Each row comes from the steps of one walk. Every step used is in the known rows, and no mark comes twice. Write the walk behind each row, first mark first.
Known rows:
M/F/V/C/N: [12,-6,-1,-4,-6,-2,-8,-12,-16,4,7,5,3,-22,9,1,8,-5,21,1,-1]
M/A/F: [6,-4,-2,1,0,3,0,21,-18,4,-14,0,-3,-20,0,1,-1,-3,-1,-3,-8]
B/K/F/A: [7,3,1,4,-7,-8,-6,-13,3,-1,-27,-6,1,18,19,-9,3,4,7,-4,-2]
K/B/F/C/N/V: [-6,0,2,18,2,-6,-11,-14,-5,2,-31,-5,4,-19,12,-4,2,10,33,-3,10]
F/C: [9,3,-1,3,2,-1,2,-4,-10,0,-8,1,2,-15,-4,-1,6,1,-3,0,-2]
V/C/N/F/A: [6,-4,4,8,-1,-5,-10,-8,16,3,14,-3,-2,-10,-4,-3,8,3,9,1,-3]
M/F/C/N/V: [11,-2,-1,12,1,-3,-3,-2,-16,4,-18,2,2,-27,15,-2,4,2,22,1,7]
B/K/F: [4,1,1,-2,-6,-10,-4,-7,-5,0,-19,-3,2,19,21,-3,0,5,6,-4,1]
N/V/C: [3,-2,4,6,2,-2,0,-5,2,2,27,7,1,-11,7,1,8,2,10,-1,4]
V/C: [3,-3,2,-4,-2,-3,1,-4,-1,2,20,6,2,-8,-6,3,9,1,-2,0,-5]
M/A/F/V/N/C: [14,-2,-2,-3,1,0,-6,7,-9,-2,29,3,-2,-27,12,2,9,-7,14,-6,0]
B/F/V: [5,-1,0,2,-5,2,-11,-18,-4,-3,-7,0,-1,4,4,-5,-1,-5,12,-4,2]
M/A: [1,-1,0,3,0,1,1,11,-11,3,1,1,-3,-6,-2,1,4,-2,-1,-2,-9]
K/F/C/N: [6,1,0,2,1,-6,-3,-1,-13,4,-16,-6,3,-13,10,-4,3,7,15,1,-2]
K/B/F/V/C/N: [-4,-3,2,1,-6,-5,-16,-23,-4,2,-5,-2,5,-14,6,-1,8,3,33,-3,2]
N/V: [0,0,2,10,4,1,0,-1,3,0,5,1,-1,-4,13,-2,-1,1,13,-2,8]
V/N: [3,-2,-3,0,-4,-3,-2,-1,18,-1,17,3,1,3,10,3,3,1,2,-1,0]
K/B: [-6,3,0,2,0,-3,-1,-3,1,1,-13,-3,2,-4,8,1,0,7,21,-2,3]
A/F/C/N: [8,-3,-1,4,4,0,-3,7,-18,4,-28,-4,3,-35,-1,0,-1,0,-1,2,0]
N/F/V: [14,1,1,6,1,0,-8,-9,5,-1,12,-2,-5,-1,12,-4,-1,-4,20,-5,5]
A/F/V/C: [16,-4,0,-4,-1,3,-3,-5,-14,2,9,4,2,-28,4,1,5,-6,9,-3,-1]

Which walk is each row?
[12,-8,1,0,0,3,-7,8,-25,7,2,-1,-1,-40,2,1,7,-8,10,-2,-8] -> M/A/F/V/C/N
[13,-1,-2,-5,2,-1,-6,-5,2,-5,28,2,1,-22,15,1,4,-5,16,-4,9] -> A/F/V/N/C
[2,0,3,16,8,-1,-2,-4,-8,3,-9,-3,2,-25,9,-3,3,2,12,2,8] -> F/C/N/V
[15,2,1,8,2,-5,-3,-4,1,0,3,1,-2,-8,-1,-2,4,3,5,-2,-1] -> N/F/C
[10,-7,1,-2,0,2,-8,-3,-14,4,2,-2,3,-34,4,1,3,-6,12,0,1] -> A/F/V/C/N
[0,0,-1,-5,1,-6,-2,-4,15,-5,40,4,2,-2,5,4,9,2,4,-1,6] -> V/N/C
[-6,-3,3,12,5,0,-4,1,3,3,-3,-5,0,-11,13,-2,-2,2,16,2,10] -> C/N/V
[9,-3,1,15,8,1,-3,6,-15,4,-23,-4,2,-39,10,-2,-2,1,11,0,9] -> A/F/C/N/V
[10,0,-4,2,-4,1,-5,-12,14,-3,20,2,1,-2,19,0,4,-5,13,-3,3] -> F/V/N
[11,0,-2,11,-5,-4,-9,-7,37,-2,18,0,-4,9,13,-4,5,2,12,-3,0] -> V/N/F/A
[9,-3,3,-4,-7,-9,-11,-19,-12,3,-1,-3,5,-1,24,-3,8,0,18,-3,1] -> B/K/F/V/C/N
[-9,0,0,2,-6,-5,-9,-10,2,-1,-22,-2,3,6,3,-1,-1,8,22,-4,2] -> K/B/F
[11,3,-2,-7,-1,-7,-7,-11,7,-6,40,0,1,1,25,-2,9,2,31,-5,7] -> K/F/V/N/C
[0,3,-1,6,-3,-6,-7,-15,-7,-1,-29,0,4,-9,-1,-2,5,9,18,-4,-1] -> K/B/F/C
[8,2,-1,-4,1,-3,-6,-13,9,-6,43,2,1,-9,12,0,10,-4,16,-3,8] -> F/V/N/C
[6,-1,-1,-4,-4,-5,-13,-21,11,-8,33,3,1,2,9,-1,8,-3,16,-5,8] -> B/F/V/N/C
[15,0,-3,-1,-10,-9,-9,-18,8,-3,2,0,3,18,39,-4,4,0,20,-7,4] -> B/K/F/V/N
[12,2,0,-1,-5,-6,-7,-17,-10,-1,-15,-4,2,14,29,-7,1,-1,17,-6,3] -> B/K/F/V
[9,-3,1,-3,-7,-1,-11,-22,-5,-1,15,6,2,-4,-2,-2,9,-4,10,-4,-3] -> B/F/V/C
[3,0,0,5,4,-2,-2,-3,-11,2,-14,-4,3,-21,-4,-1,4,2,0,3,0] -> F/C/N
[3,-6,4,1,-1,-8,-8,-2,9,4,23,0,-1,-9,-2,2,6,4,9,1,0] -> V/C/N/F
[-6,0,0,7,-2,-7,-11,-13,-8,2,-36,-6,6,-15,-1,-2,3,9,19,-1,1] -> K/B/F/C/N
[8,-2,2,7,2,0,-12,-7,4,1,6,-7,-4,-6,11,-4,-3,-3,22,-1,7] -> C/N/F/V
[3,-6,2,-1,-5,-2,-15,-20,-5,1,6,0,3,-10,-2,-2,7,-4,12,-1,0] -> B/F/V/C/N
[16,0,-4,-7,-5,-5,-7,-12,1,-5,34,8,1,-10,18,2,10,-4,25,-4,7] -> M/F/V/N/C
[6,1,2,12,5,-5,-4,-1,-10,4,-12,-5,1,-17,23,-6,2,8,27,-1,7] -> K/F/C/N/V
